Each row was made from one path, in order. Every step used is in the known rows, and no mark comes twice. Write each row's path.
(in the rows, 100 means zero)
Known rows
ripas zile vuge: 76 74 106 83 113 81 69 99 88 94 137 100 59 80 110 97 125 152 111 114 119 118 144
gire fonutut: 90 111 126 74 114 72 82 87 118 78 85 99 84 55 90 106 69 109 99 89 91 115 89
tazet zile vuge: 58 96 116 72 113 106 95 92 104 108 120 88 59 104 94 112 137 106 112 105 131 97 159
gire fonutut firedid futim gezir vuge: 73 110 86 141 113 93 92 80 86 107 84 100 132 80 118 122 39 83 98 83 143 79 81
ripas zile tazet gezir: 142 104 111 112 86 106 109 112 106 59 104 98 67 94 125 111 158 103 46 122 58 125 106
vuge gezir tazet zile: 133 124 117 87 91 127 106 80 121 109 112 91 117 109 120 104 101 86 81 93 67 74 61
firedid tazet gezir futim: 130 100 75 95 113 125 117 82 108 92 67 99 124 96 97 119 102 88 27 95 173 97 93
futim gezir vuge zile ripas: 73 76 73 104 94 79 113 146 88 119 104 105 113 123 105 83 107 90 132 112 76 99 147
gezir tazet zile ripas: 122 116 92 85 91 104 139 123 97 111 100 80 101 114 132 96 153 107 63 110 81 120 146
ripas zile: 112 96 92 89 93 70 78 97 113 85 128 97 71 79 129 87 102 157 106 114 64 137 95
gezir tazet: 132 115 131 87 95 121 89 82 90 97 91 101 115 98 103 92 85 128 83 92 102 111 62
ripas zile tazet: 147 121 103 121 79 73 84 97 119 66 128 90 74 80 133 89 143 136 110 112 44 146 88
gire fonutut firedid: 151 130 121 76 98 75 116 69 77 93 76 97 98 48 69 94 69 112 107 74 86 98 97
fonutut firedid futim gezir vuge: 72 111 75 136 105 96 93 81 86 118 92 98 131 104 114 115 44 86 105 87 157 77 86
vuge zile: 101 85 100 70 89 76 85 111 107 106 96 124 90 108 65 79 71 111 166 96 35 108 90
firedid tazet: 127 122 126 60 120 66 106 71 97 92 68 92 105 72 104 104 75 96 84 88 119 118 49
tazet gezir: 95 98 112 68 102 110 111 106 105 85 79 101 72 110 85 113 106 87 49 111 118 97 115
fonutut firedid futim gezir tazet: 175 115 107 100 94 112 91 72 55 114 68 123 172 92 138 118 49 108 58 77 94 81 64
firedid futim: 92 116 59 81 106 45 81 88 112 110 78 109 103 100 92 114 39 116 89 82 139 119 82
ripas zile vuge gezir tazet: 137 89 123 91 103 111 69 86 83 105 130 109 125 87 114 93 89 123 79 96 104 69 58
futim gezir tazet zile ripas: 128 109 96 86 92 111 132 122 90 114 97 88 123 116 156 106 146 94 54 112 71 104 153
ripas zile tazet gezir vuge: 71 104 104 161 95 127 111 109 112 69 119 79 63 105 112 103 145 96 78 122 117 117 89
firedid fonutut: 74 118 136 58 136 70 100 93 112 100 89 96 94 59 82 103 68 113 66 89 96 126 59
zile vuge: 58 87 117 64 116 88 75 93 91 106 113 97 67 97 73 101 106 119 117 100 163 98 145

Write each row's path
58 73 101 118 97 118 106 123 102 99 97 114 79 121 62 89 92 84 140 108 71 94 88 : tazet gezir vuge zile
70 74 73 104 95 89 134 155 89 110 98 100 87 125 81 83 129 89 108 118 86 108 148 : tazet gezir vuge zile ripas
101 111 107 143 79 95 94 109 117 83 113 99 85 109 79 80 121 93 169 100 50 120 74 : gezir vuge zile tazet
60 111 111 148 98 132 115 105 115 76 103 77 68 115 89 105 132 76 82 114 145 104 92 : zile tazet gezir vuge
94 114 75 71 93 77 137 127 114 113 105 75 79 116 118 96 148 99 82 113 92 121 170 : tazet zile ripas
94 94 54 92 105 115 80 79 133 123 130 94 124 111 84 106 92 88 93 88 185 50 119 : tazet zile vuge gezir futim
34 98 105 125 108 130 112 104 112 90 100 81 67 118 80 105 103 83 81 113 165 95 97 : tazet gezir vuge
140 115 86 153 77 86 100 99 85 97 95 114 126 102 98 97 94 80 150 86 45 99 74 : fonutut firedid futim gezir vuge zile tazet
123 125 125 94 91 136 113 82 112 100 102 88 97 107 125 105 122 108 83 99 65 110 85 : gezir tazet zile
109 87 122 122 110 109 132 103 71 90 68 115 101 74 66 98 86 72 120 91 51 90 61 : gire fonutut firedid tazet gezir vuge zile
104 84 73 66 89 55 117 146 92 115 96 108 95 115 83 74 112 109 129 108 57 119 150 : vuge zile ripas
77 78 112 115 108 111 116 114 92 96 81 113 91 106 73 95 91 75 124 103 71 98 62 : firedid tazet gezir vuge zile
67 82 69 103 93 73 120 146 95 117 107 96 91 120 80 72 114 103 140 111 87 116 141 : gezir vuge zile ripas
54 83 96 116 94 98 90 112 110 108 109 109 85 115 61 76 74 103 180 100 72 104 78 : gezir vuge zile
62 75 101 117 96 106 81 112 100 111 106 119 112 117 93 89 65 86 170 102 59 84 86 : futim gezir vuge zile
132 108 67 121 88 134 107 94 124 82 91 95 109 113 92 111 133 92 46 102 154 103 119 : zile tazet gezir futim
107 104 111 143 80 102 86 109 109 86 111 108 107 111 104 90 114 79 160 102 41 104 80 : futim gezir vuge zile tazet
104 102 75 79 107 65 67 88 98 113 77 123 142 104 140 130 33 89 77 89 116 86 99 : firedid futim gezir
142 104 137 88 96 132 78 82 78 101 87 114 151 101 142 109 74 106 71 95 86 86 72 : futim gezir tazet
92 90 136 88 112 140 89 87 80 109 112 101 103 104 133 123 135 100 85 104 110 80 142 : futim gezir tazet zile vuge
113 99 65 90 116 108 90 70 123 120 114 93 137 96 94 112 91 78 78 83 184 54 93 : firedid tazet zile vuge gezir futim
85 97 133 87 111 134 97 87 87 107 115 93 81 102 107 111 142 114 93 102 120 96 135 : gezir tazet zile vuge
108 88 111 118 102 112 133 104 71 102 75 112 100 97 62 91 91 75 127 96 66 89 65 : fonutut firedid tazet gezir vuge zile
105 80 48 99 105 98 64 84 123 115 140 102 125 96 94 96 85 117 92 94 176 64 109 : ripas zile vuge gezir futim
